(in the rows, 100 means zero)
Known rows, with every step that occurs:
s v p: [107 97 93 94 107 104 93 126 111 109 86 112 92 100 117 93 111 76 109 84 101 99]
v k b: [112 88 95 87 75 85 97 94 71 93 83 105 113 78 90 96 117 95 138 94 101 103]
k v u q p b s: [122 88 101 114 113 107 98 121 117 74 106 66 94 107 89 101 123 79 108 99 94 124]
s v k: [94 96 94 64 89 101 91 122 106 100 88 107 112 97 107 100 126 95 135 115 103 109]
v u: [114 74 103 109 109 88 68 125 85 116 85 106 103 98 103 85 91 82 114 90 88 90]
v p: [112 81 106 115 90 114 85 113 76 98 85 115 86 96 106 78 101 85 104 76 97 94]
v k b s: [92 89 92 103 81 96 107 77 70 84 89 88 119 86 99 103 118 95 124 100 100 89]
s v u q: [125 97 98 87 137 65 77 137 120 108 82 110 104 103 93 100 114 66 120 102 91 105]
b u: [101 80 121 82 82 125 98 127 87 72 112 120 104 87 105 73 110 74 110 107 106 95]
k v u q p b: [139 87 102 99 107 98 88 138 117 84 101 81 91 99 81 95 123 80 121 93 93 136]
s v p b u q: [122 98 93 66 120 111 105 139 145 61 90 105 89 124 104 93 140 60 105 94 121 111]
v u q p b s: [121 88 112 103 132 93 86 108 99 75 83 72 86 134 87 95 108 72 100 100 76 120]
v k b p: [104 93 94 84 84 81 93 101 84 88 95 113 112 71 79 101 110 119 142 113 105 108]
b p v: [98 99 115 107 101 121 85 129 72 85 109 127 113 83 93 87 98 120 128 124 107 107]
b u v: [98 67 116 94 68 106 97 135 85 69 104 116 91 70 108 67 115 92 93 122 91 91]
b p v u q: [122 91 112 113 132 89 74 129 80 92 97 124 110 91 72 89 100 106 126 119 106 106]
k b s v: [95 112 86 105 110 85 112 96 103 94 98 89 118 86 117 113 106 70 108 95 90 88]
q u v k b s: [70 89 122 108 54 107 91 96 77 97 74 90 100 78 115 94 112 116 95 117 89 85]
k b p v u: [126 95 91 119 123 76 91 112 76 110 94 112 118 74 88 99 87 100 128 94 108 95]
p b u q: [120 91 115 66 101 119 94 138 117 34 103 108 101 120 91 83 139 72 112 113 112 116]
k v u q: [132 81 100 117 103 84 81 136 102 98 105 106 107 73 81 91 118 79 123 95 100 106]
s v p b k: [99 124 82 89 125 122 92 137 135 85 90 108 87 123 124 107 113 81 92 90 110 102]
p v: [109 95 118 111 91 127 90 117 52 91 95 115 115 93 105 82 106 90 123 99 103 101]
u q p b s v k: [105 110 110 67 111 107 106 106 113 53 89 73 92 134 87 107 141 84 117 123 87 141]
s v: [97 105 102 79 103 99 89 135 110 100 97 113 108 94 114 98 112 80 118 108 91 106]
s v p b: [108 100 81 79 110 113 91 137 133 89 82 98 91 125 124 99 123 80 107 86 109 107]

Rows:
[87 84 133 116 61 119 71 128 82 109 70 113 74 87 121 72 99 106 82 97 86 91]
q u v p
[115 81 93 123 73 123 96 125 93 99 109 107 94 70 105 84 115 89 114 77 111 101]
k v p
[72 88 120 119 71 136 79 121 103 82 71 86 77 116 134 84 111 107 68 105 92 86]
q u v p b s
[132 106 145 100 104 109 98 109 52 74 91 109 89 100 73 81 112 78 121 104 80 139]
u q p v
[132 80 112 107 124 70 67 123 86 98 82 115 100 100 79 85 103 73 118 96 86 101]
v u q
[119 81 106 120 112 108 79 120 60 114 82 106 114 101 105 84 96 84 121 88 105 90]
p v u
[89 94 77 92 129 109 87 128 137 82 90 70 111 138 129 113 117 78 100 106 101 91]
p b s v u
[122 126 101 78 152 87 87 140 136 86 87 98 85 130 95 111 106 67 100 106 85 129]
s v u q p b k
[75 84 134 91 45 117 69 124 78 101 72 110 92 84 111 78 114 122 105 125 89 101]
q u v k
[120 105 85 112 140 56 105 96 111 98 87 88 116 94 98 116 109 58 107 92 91 88]
k b s v u q
[101 94 96 114 86 115 114 77 47 86 86 90 128 90 101 102 120 95 128 98 117 89]
p v k b s
[124 106 124 105 102 100 120 70 48 68 86 85 102 97 70 98 123 81 124 102 90 126]
u q p v k b s
[108 69 101 125 75 93 81 125 73 95 79 110 74 77 109 71 107 105 88 96 79 91]
u v p
[103 74 116 61 64 125 107 125 95 54 91 80 75 109 100 76 132 103 106 121 89 134]
q p b u v k
[117 85 82 111 77 133 94 136 117 80 104 92 94 95 110 91 128 93 112 78 119 109]
k v p b
[118 75 90 119 91 101 81 136 102 115 107 99 109 72 101 91 106 87 122 87 103 96]
k v u
[125 107 107 50 101 81 126 104 110 78 92 100 98 86 80 100 135 65 132 107 103 131]
s v k b u q p
[108 105 83 68 93 78 104 109 105 104 85 102 117 84 103 111 124 87 138 99 104 107]
s v k b
[71 96 94 88 95 114 102 99 103 86 97 88 118 105 118 109 124 92 114 120 100 91]
b s v k
[102 105 79 117 114 88 118 89 104 100 90 89 106 90 119 110 106 67 99 77 98 81]
k b s v p
[109 117 116 76 122 105 103 116 118 53 95 77 87 131 94 104 129 71 105 117 77 139]
u q p b s v
[103 100 109 102 137 86 101 106 108 95 90 79 94 116 101 105 105 63 100 107 75 108]
b s v u q p
[103 110 94 109 109 134 82 127 105 71 89 110 81 124 113 93 103 91 86 82 107 97]
v p b k
[129 101 111 81 136 70 86 129 112 110 82 100 89 107 89 98 106 63 117 100 77 126]
s v u q p
[88 91 124 93 49 98 80 113 78 105 68 105 96 71 108 87 112 116 109 111 89 98]
q u v k b
